Every row comes from one small tree of marks. The marks that hang from a mark follow it in brackets, in the order of their numbers. Every link used is in the known rows. Which tree was each row made from?
Known rows:
J461[J430[J704[J120 J947[J524]]]]: -0.60,+2.41,-2.57,-2.68,+3.04,-0.40,-1.63,+1.02,-0.01,+3.27,-0.24,+2.23,-1.37,+1.97,-1.97,+0.16,+1.01,+2.07,-0.94,-0.04,-4.00
J947[J265 J524 J704[J120] J938]: -3.11,+0.89,-1.81,-0.81,+2.24,-2.39,+0.56,+3.74,+2.54,+2.58,-0.02,-0.32,-3.95,+0.99,-1.50,-0.84,+1.80,+5.51,+1.30,+1.99,-2.35
J120[J704[J947[J265]]]: -0.45,+0.81,-0.90,+0.81,-0.40,-2.08,+0.93,+3.25,+2.29,+2.70,+0.69,+1.00,-0.52,+1.42,-0.19,-2.39,+0.18,+0.28,+0.87,+0.04,-3.34
J120[J704[J430 J947[J265 J524]]]: -1.87,+3.53,-2.59,+0.66,+0.70,-1.37,+0.69,+3.59,+1.54,+4.21,+0.00,+1.09,-2.19,+2.03,+0.58,-0.45,+0.58,+0.99,+0.19,+0.30,-4.28
J704[J947]: +0.40,+2.21,-1.68,-2.61,+1.84,-0.85,-0.20,+3.11,+1.04,+2.72,-0.43,+0.97,+0.21,+1.28,-1.27,-2.57,+1.19,+0.97,-1.24,-0.01,-1.90
J947[J265 J524 J704 J938]: -4.84,+0.54,-1.91,-0.54,+1.01,-1.58,+1.19,+4.65,+1.46,+2.88,-0.38,+0.35,-4.39,+0.60,-0.41,+0.04,+1.65,+4.62,+2.00,+2.88,-0.95
J120[J704[J430 J947]]: +0.65,+3.96,-2.38,-1.02,+2.07,-1.04,+1.41,+3.19,+1.61,+3.40,-0.82,+1.19,-0.62,+2.87,+0.14,-2.76,+0.85,+1.50,-1.30,-1.04,-5.23
J120[J704[J430[J461] J947]]: +0.46,+3.55,-2.00,-0.31,+2.21,-0.49,+2.12,+4.63,-0.67,+3.05,-2.11,+0.51,-1.17,+3.25,+0.92,-2.07,+0.63,+1.52,-2.45,-1.52,-4.53
J430[J704[J120 J947]]: +1.61,+2.73,-0.86,-3.25,+2.61,-2.18,-0.94,+0.90,+1.15,+1.93,-0.57,+1.34,-0.93,+1.89,-2.36,-2.04,+0.45,+1.76,-1.21,-1.41,-4.96
J120[J704[J430[J461]]]: -0.54,+2.91,-2.25,+0.36,+2.23,-0.94,+2.39,+4.59,-1.15,+1.93,-3.02,-0.81,-2.07,+3.96,+1.70,-2.00,+0.37,+2.40,-1.83,-0.75,-4.76
J265[J947]: -1.27,+0.37,-2.16,-2.82,+1.16,-0.45,+0.61,+2.16,+2.13,+1.25,-1.32,-2.03,+0.49,+2.03,+0.22,-2.28,+1.06,+1.08,-0.82,+0.86,-2.45
J265[J947[J704[J120] J938]]: -1.30,+0.33,-2.09,-3.33,+3.16,-0.67,+0.99,+2.02,+4.04,+1.47,-1.41,-2.22,-1.43,+1.73,-1.24,-2.87,+2.34,+4.94,-0.15,+0.72,-3.51
J430[J461 J704[J947]]: -0.02,+1.80,-1.19,-2.43,+1.93,-1.08,+0.14,+3.41,-2.09,+1.98,-1.94,+1.66,-1.58,+2.10,-0.56,-0.38,-0.03,+0.78,-1.76,-1.21,-3.02
J947[J704[J120]]: +0.11,+2.02,-0.96,-2.19,+2.91,-2.07,+0.54,+2.04,+1.81,+2.42,-0.56,-0.46,-1.34,+1.67,-2.19,-3.62,+1.41,+5.04,-0.13,-0.18,-3.28
J938[J947]: -0.65,+1.62,-1.61,-2.43,+2.29,-1.53,+1.33,+3.23,-0.28,+0.46,+0.43,-2.47,-0.63,+2.61,-0.87,-2.06,+0.98,+0.99,-0.65,+0.65,-1.97
J265[J947[J524 J704[J120] J938]]: -2.97,+0.58,-3.04,-2.93,+2.68,-0.99,+0.47,+2.82,+3.51,+2.20,-0.93,-1.48,-2.73,+1.97,-0.33,-0.74,+2.06,+4.55,-0.18,+1.37,-2.64
J461[J430]: -1.24,+1.25,-1.95,-1.76,+2.01,+0.59,+0.60,+2.48,-0.17,+2.00,-0.90,-0.06,-0.26,+1.71,-1.71,-2.68,+1.53,+2.73,-0.60,+1.39,-2.01
J938[J947[J265 J524 J704]]: -4.37,+1.38,-2.29,-0.77,+1.35,-2.18,+1.25,+3.94,-0.02,+2.43,+1.59,-1.15,-3.35,+1.34,-0.89,+0.14,+1.16,+2.94,+1.81,+1.70,-1.45
J938[J947[J265 J524 J704[J120]]]: -2.79,+1.43,-1.97,-0.79,+2.49,-2.32,+0.60,+3.02,+1.11,+1.94,+1.75,-2.00,-3.09,+1.74,-2.04,-0.56,+1.39,+3.82,+1.16,+0.79,-2.39
J120[J704[J430[J461] J947[J938]]]: -0.14,+2.81,-2.52,-0.78,+2.92,-0.30,+2.90,+5.34,-0.07,+2.42,-2.33,+0.36,-2.43,+3.26,+0.83,-1.64,+1.13,+2.44,-2.07,-0.56,-4.36
J938[J947[J524 J704]]: -3.24,+1.73,-2.63,-2.41,+2.51,-1.69,+1.13,+4.00,-0.61,+2.37,+1.02,-0.78,-3.15,+2.22,-0.45,-0.06,+1.26,+2.95,+0.60,+0.99,-1.32
J704[J430]: -0.25,+3.72,-2.00,-2.37,+2.84,-0.54,+0.59,+2.68,+0.43,+2.23,-2.06,-0.89,-1.21,+2.58,-0.87,-2.76,+1.50,+3.32,-1.39,+0.33,-3.69
J430[J461 J704[J120 J947]]: +1.57,+2.33,-0.87,-2.25,+3.13,-1.48,-0.29,+2.25,-1.19,+1.67,-1.79,+0.86,-1.38,+2.14,-1.33,-1.52,+0.12,+1.81,-2.45,-1.90,-4.10
J938[J947[J265]]: -1.76,+1.14,-1.34,-0.93,+1.04,-2.01,+1.36,+3.27,+0.36,+0.49,+1.09,-2.74,-0.96,+1.62,-1.42,-1.77,+0.99,+1.46,+0.88,+1.13,-1.71

Which tree is each row?
-2.85,+0.98,-2.39,-1.43,+1.07,-1.23,+0.48,+4.68,+1.72,+3.21,+0.22,+0.95,-2.47,+0.31,-0.44,+0.09,+1.38,+1.52,+0.33,+2.03,-0.81 -> J704[J947[J265 J524 J938]]
-0.55,+3.50,-2.08,-1.82,+5.05,-0.33,+2.16,+4.07,-0.09,+2.45,-2.87,-1.44,-3.62,+2.50,-1.59,-2.71,+2.50,+7.13,-1.95,-0.26,-4.00 -> J947[J704[J120 J430[J461]] J938]
-1.22,+0.22,-1.64,+0.18,+0.12,-1.91,+1.91,+4.15,+3.06,+2.16,+0.33,+0.89,-1.80,+1.23,-0.20,-1.75,+0.51,+1.27,+1.10,+1.23,-3.19 -> J120[J704[J947[J265 J938]]]
-1.10,+3.17,-2.41,-1.40,+2.14,-0.09,+1.15,+3.64,+1.65,+3.07,-0.72,-0.36,-1.94,+0.82,-1.94,-2.06,+2.19,+3.39,-0.69,+1.23,-3.05 -> J704[J430 J947[J265 J938]]
-2.04,+2.51,-2.50,-2.74,+3.03,+1.08,+1.63,+3.64,-0.09,+2.86,-2.89,-2.18,-1.54,+2.30,+0.20,-2.21,+1.80,+4.36,-1.76,-0.47,-3.38 -> J265[J947[J704[J430[J461]]]]
+0.09,+1.14,-1.50,-1.40,+2.23,-1.48,+0.70,+2.92,+3.19,+1.60,+0.31,-0.30,-1.20,+0.51,-2.77,-3.01,+1.85,+2.99,-0.39,+0.77,-2.52 -> J704[J120 J947[J265 J938]]
+0.93,+3.78,-2.41,-2.19,+5.04,+0.33,+1.59,+4.04,+0.05,+2.17,-2.43,-0.92,-1.94,+2.13,-1.57,-2.56,+2.44,+4.31,-3.25,-0.81,-3.39 -> J704[J120 J430[J461] J947[J938]]
+0.22,+4.35,-1.69,-2.24,+4.16,-0.99,+0.52,+1.70,+1.34,+3.14,-1.41,-0.90,-1.94,+2.19,-2.53,-3.69,+2.11,+6.23,-0.99,-0.81,-4.85 -> J947[J704[J120 J430]]
-2.89,+0.42,-2.29,+0.64,-0.15,-2.17,+1.22,+4.64,+2.68,+3.06,+0.71,+1.75,-2.94,+1.48,+1.15,+0.52,+0.59,+0.73,+1.14,+1.86,-2.54 -> J120[J704[J947[J265 J524 J938]]]
-3.29,+0.99,-2.52,-0.62,+1.20,-2.02,+0.58,+4.02,-0.11,+1.08,+1.02,-2.04,-2.16,+2.03,-0.24,+0.48,+0.79,+0.99,+0.63,+1.76,-1.04 -> J938[J947[J265 J524]]
-1.17,+1.24,-2.38,-3.55,+2.32,+0.70,+0.41,+2.21,+0.34,+2.68,-0.64,+2.16,-1.65,+1.54,-1.99,-0.76,+1.31,+2.36,-0.42,+1.07,-3.26 -> J461[J430[J704[J947[J938]]]]
-1.61,+0.88,-0.91,-1.08,+2.33,-2.05,+1.05,+2.94,+2.91,+1.94,-0.10,-1.11,-2.84,+0.85,-2.98,-3.04,+1.78,+6.13,+1.21,+1.40,-2.97 -> J947[J265 J704[J120] J938]
-1.56,+3.72,-1.88,-1.79,+3.40,-0.28,+1.78,+4.38,-1.84,+3.28,-2.80,-0.55,-2.77,+2.36,-0.86,-2.20,+1.62,+5.39,-1.48,-0.37,-3.03 -> J947[J704[J430[J461]]]
-0.47,+3.73,-2.40,-2.74,+4.82,-1.06,+1.64,+2.62,+2.15,+2.75,-1.53,-1.10,-3.09,+2.28,-2.59,-3.35,+2.58,+7.21,-0.57,+0.21,-4.83 -> J947[J704[J120 J430] J938]
-2.62,-0.13,-2.22,-3.11,+1.82,-0.13,+1.55,+3.08,+3.27,+1.89,-1.22,-1.47,-1.59,+1.21,-0.43,-2.22,+1.92,+3.93,+0.45,+1.51,-2.15 -> J265[J947[J704 J938]]
-4.34,-0.14,-3.11,-3.25,+1.66,-0.36,+0.88,+4.08,+2.55,+2.73,-1.12,-0.70,-2.78,+1.59,+0.71,-0.06,+2.03,+3.33,+0.70,+2.32,-1.62 -> J265[J947[J524 J704 J938]]
+0.58,+1.71,-0.74,-1.83,+3.01,-1.85,+0.07,+2.36,-1.76,+0.39,-2.74,-0.62,-1.98,+3.00,-0.60,-1.13,-0.04,+2.77,-1.65,-1.42,-4.22 -> J430[J461 J704[J120]]
-1.52,+1.47,-2.22,-1.07,+2.21,-1.81,+0.00,+3.43,+2.61,+2.62,+0.36,+0.51,-2.13,+0.64,-1.51,-0.65,+1.87,+2.50,-0.37,+1.38,-1.81 -> J704[J120 J947[J265 J524 J938]]
-1.90,+3.35,-3.53,-2.18,+3.92,+0.20,+1.13,+5.81,-1.36,+3.27,-2.68,+0.41,-3.17,+2.13,+0.41,+0.38,+1.93,+2.67,-2.68,+0.75,-1.32 -> J704[J430[J461] J947[J524 J938]]
-1.53,+4.16,-2.35,-1.60,+4.61,-0.75,+0.70,+3.79,-1.31,+3.43,-2.36,-0.52,-3.89,+2.76,-0.31,-0.79,+1.74,+5.91,-2.05,-0.63,-3.35 -> J947[J524 J704[J120 J430[J461]]]
-2.99,+2.25,-1.79,-0.50,+2.84,-0.22,+2.53,+5.17,-0.53,+2.84,-2.46,-1.53,-4.31,+1.52,-0.92,-1.67,+2.03,+6.29,-0.34,+1.18,-2.55 -> J947[J265 J704[J430[J461]] J938]
+1.82,+4.40,-2.02,-1.75,+4.63,+0.09,+0.64,+2.81,-0.55,+2.68,-2.15,-0.73,-0.69,+2.20,-1.62,-3.05,+1.85,+3.32,-3.69,-1.90,-3.76 -> J704[J120 J430[J461] J947]
-0.55,+4.37,-2.72,-0.96,+2.99,-0.81,-0.70,+2.44,+1.44,+3.88,-0.10,+0.09,-1.82,+1.16,-2.02,-1.08,+1.89,+3.00,-1.28,-0.07,-3.59 -> J704[J120 J430 J947[J265 J524]]
-2.60,+1.37,-3.13,-3.07,+2.51,+0.37,-0.20,+2.80,-0.21,+3.41,-0.62,+2.85,-2.79,+1.69,-0.74,+1.27,+1.15,+1.76,-0.45,+1.62,-2.69 -> J461[J430[J704[J947[J524 J938]]]]
+0.75,+2.01,-0.42,-1.38,+1.59,-2.45,-0.92,+0.98,+1.38,+1.92,+0.11,+0.72,-1.17,+1.21,-2.73,-1.63,+0.44,+1.93,+0.00,-0.88,-4.92 -> J430[J704[J120 J947[J265]]]
-0.48,+1.93,-1.73,-2.87,+1.95,+0.62,-0.50,+1.37,-0.57,+2.99,-0.27,+2.32,-0.33,+1.73,-2.12,-1.34,+1.01,+1.36,-0.39,+0.05,-3.76 -> J461[J430[J704[J947]]]
+0.13,+1.70,-1.33,-2.27,+2.78,-0.50,-0.58,+0.55,+0.32,+1.27,-1.06,+0.17,-1.03,+2.59,-2.16,-2.00,+1.07,+3.53,-0.61,-0.11,-4.96 -> J461[J430[J704[J120]]]
+0.93,+3.85,-1.81,-1.45,+4.37,-0.45,+1.07,+3.20,-1.15,+1.36,-2.95,-2.11,-1.46,+3.35,-0.85,-2.64,+1.67,+4.38,-3.09,-1.04,-3.74 -> J704[J120 J430[J461]]
-2.37,+2.98,-1.88,-0.61,+3.23,-0.40,+2.21,+4.18,-2.18,+2.06,-0.55,-3.15,-3.11,+2.16,-1.26,-1.41,+1.67,+4.98,-0.14,+0.20,-2.88 -> J938[J947[J265 J704[J430[J461]]]]
+0.67,+1.74,-0.74,-0.79,+1.87,-1.96,-0.36,+2.42,-0.69,+1.61,-1.27,+0.34,-1.80,+1.39,-1.63,-1.28,+0.18,+1.94,-1.12,-1.33,-3.86 -> J430[J461 J704[J120 J947[J265]]]
-0.45,+3.25,-2.51,-2.58,+3.71,+0.61,+1.85,+4.99,-0.78,+2.74,-2.63,-0.24,-2.05,+1.95,-0.53,-1.79,+1.97,+3.22,-2.76,+0.06,-2.30 -> J704[J430[J461] J947[J938]]
-0.06,+4.10,-1.80,-1.44,+4.59,-0.65,+1.42,+3.04,-0.81,+2.66,-2.73,-1.43,-2.52,+2.71,-1.61,-3.26,+1.99,+6.36,-2.03,-1.20,-4.10 -> J947[J704[J120 J430[J461]]]
-1.44,+1.47,-1.24,-1.40,+1.06,+0.33,-0.84,+1.30,+0.27,+2.97,+0.38,+1.60,-1.14,+0.85,-2.55,-1.10,+0.74,+1.68,+0.72,+0.63,-3.55 -> J461[J430[J704[J947[J265]]]]
-1.89,+1.37,-2.87,-2.85,+1.91,-1.17,+0.29,+4.49,+1.18,+3.10,-0.37,+1.73,-2.22,+1.33,-0.07,-0.03,+1.55,+1.12,-1.00,+1.48,-0.88 -> J704[J947[J524 J938]]
-3.70,+0.26,-2.25,-0.68,+0.90,-1.64,+0.88,+4.56,+0.95,+1.76,-0.63,-0.49,-3.02,+1.26,+0.12,+0.44,+1.34,+2.52,+0.91,+3.08,-0.95 -> J947[J265 J524 J938]
